Each row comes from the steps of one walk. Every step used is in the known rows, and no mark comes twice. Write the walk behind each row, first mark first.
In the rows, 128 means zero.
Known rows:
R F L: [148 118  82 111  57 128 140 110 159 126 118 200  96 158 100 144  85 168
 116 104 137 128 142 153 141]
M H: [139 126  58 127  99 111 131 118 153 156 143 168  93 163 121 138  97 155
 107 129 142 117 125 150 104]
R F: [165 121  72 116  63 136 151 113 150 140 116 192 102 140 103 137  93 161
  93  92 126 124 130 146 121]
T M H: [123 115  69 147 108  85 134 105 155 124 120 173  80 162 142 126  84 150
 127 133 147 109 132 155 102]
Y T M F L: [135  96  98 164  84  83 159  87 109 112  97 177  93 156  96 130  30 177
 155 133 144 119 172 133  98]
Y F L H: [123 128 102 149  97 128 118 136 165 115 138 167 115 180  90 128  63 187
 112 126 112 131 107 123 126]
Y T M: [146 103  93 165  64  85 181  74 126 123 116 169  94 133 148 124  58 173
 126  90 139 110 160 144  98]
R T: [160 105  77 111  96  96 142  93 141 167 141 178 101 131 115 132 113 165
  94 103 121 122 137 129 118]
M F H: [188 118  67 137 111 118 117 120 112 148 123 160 123 133  74 142  64 171
 110 104 130 121 127 115  90]
F M: [159 103 104 127  67 102 120 104 145 134 134 181 109 133 125 151  80 153
 104 110 135 110 157 125 124]
T L: [142 118  77 108  68 121 181 112 127 124 122 173  90 146 126 138  77 144
  90 105 119 132 128 149 124]
H T: [181 139  84 117  74  93 170  90  94 147 128 172 103 136 138 113  88 170
  97  98 118  98 148 134 106]
T M: [155 121  87 148  78  88 144  89 136 110 107 181  84 137 135 125  74 162
 113 107 136 111 136 139 112]
F M H T L: [106  92  98 100  98  79 181 122 109 128 131 166 104 165 158 129  80 120
 123 127 128  95 177 155 114]
R T L H: [110  94  83 118 122 109 174 114 146 150 141 174 113 159 109 108  97 153
  99 114  94 130 130 138 123]
L H: [149 135  79 152  98 124 135 111 151 147 142 174 116 156 104 113  81 181
 103 117 112 117 123 129 111]
L H T: [158 141  92 144 103 100 164  99 109 150 138 171 119 155 122  88  83 186
 108 108 102  95 145 131 102]
R T M F H L: [168  89 101 136 158  74 109 108 105  96 109 173  97 117  77 151  55 180
 130  99 123 118 110 108  90]
H T M F: [170 124  92 144 111  76 162  92  64 115  81 176  96 145 106 105  53 164
 119 130 119 100 154 122  80]
M F H L: [197 125  87 132 125 120 107 126 102 105 126 167 107 124  61 171  43 189
 110  98 126 121  97 107  89]
L H T M F: [148 124  95 170 140  82 152 102  80 119  92 172 113 165  92  79  48 177
 131 142 103  96 147 118  77]
R T M: [144  94  89 131 104  68 143  82 140 135 117 183  89 129 132 120 102 160
 113 105 125 115 143 135 116]

Which walk is each row?
[132 121  89 144 119  84 124 114 145  81 123 180  64 154 130 155  61 168
 130 124 142 110 102 147 103]	T M H L
[140 127  84 151 116 125 111 124 135 138 124 181 114 179  51 121  52 184
 130 159 116 124 134 120 107]	M F L H
[147 135  94 145 125 101 143 111  90 140 119 178 120 179  71  98  53 187
 134 154 104 105 156 119  97]	M F L H T
[148 126  89 100  75  97 212 101  82 128 119 168  96 145 145 115  76 146
  95  97 109 112 150 148 116]	H T L
[133 132  87 146  89 116 123 110 163 138 147 183 108 170 101 121  73 188
 126 128 123 116 136 137 130]	F L H
[132 138 112 142 103 103 148 126 119 118 132 162 120 180 110 104  65 189
 116 117 100 110 127 125 117]	Y F L H T
[ 98  80  97  89  90  97 189 134 120 124 112 182 109 170 144 128  87 115
 121 114 125 103 179 166 120]	R F M H T L
[163 127  97 140  84  66 174  78  92 115 103 177  90 135 154 102  74 164
 117 100 125  90 155 139 106]	H T M
[112  88  71 132 130  64 132  98 160 144 128 173  86 156 137 119 111 147
 127 128 137 114 140 150 106]	R T M H
[127  97  86 127  94  97 110 121 164 146 145 173 105 158 133 153  90 138
 119 134 148 106 155 140 113]	F M H
[159 117  84 105  89  92 201 105  86 131 130 153 115 132 148 119  73 152
 107  66 115 102 151 145 113]	F H T L
[119 121  81 136  97 129 174 121 144 127 134 170 108 164 114 113  71 157
 100 118 103 128 122 145 120]	T L H
[174 113  70 121  78 130 138 116 150 142 126 178 120 128 110 142  92 167
 107  59 135 118 131 143 117]	R F H
[136 104 107 121 105  99  99 129 154 105 146 179  87 148 121 181  68 157
 122 129 144 106 126 133 113]	F M H L
[153  98  89 169  92  92 167  88 100 122  92 169  99 142 101 123  39 169
 132 119 134 120 158 127  77]	Y T M F
[129  92  82  92  95 101 181 103 131 145 131 175  96 138 124 131 103 139
  90 103 112 134 136 141 128]	R T L
[119 116 107 150 100  85 165  95 129 102  99 197 105 173 122  84  64 181
 150 110 115  93 164 153 124]	R F L H T M
[194 125  79 129 116  96 149 109  67 152 117 157 127 131  93 122  66 175
 114  95 119  99 148 114  81]	M F H T
[160 125  81 127  88 115 121 114 119 134 113 185  97 160  65 146  58 168
 120 146 132 127 141 122 110]	M F L
[153 121 100 139 105  64 152  90  76 105  87 184  89 159 103 111  44 169
 142 143 130 100 168 127 100]	H T M F L
[183 119  80 110  84 108 168 107 106 146 120 173 130 129 128 119  92 172
 109  53 122  99 153 144 107]	R F H T
[189 128  83 123  89  88 160  93  97 151 138 158 123 122 143 119  86 177
 110  66 125  91 149 132 102]	F H T
[127  93  96 106  92  93 150 122 132 142 123 186 115 162 137 127  98 139
 126 113 133  89 180 153 109]	R F M H T
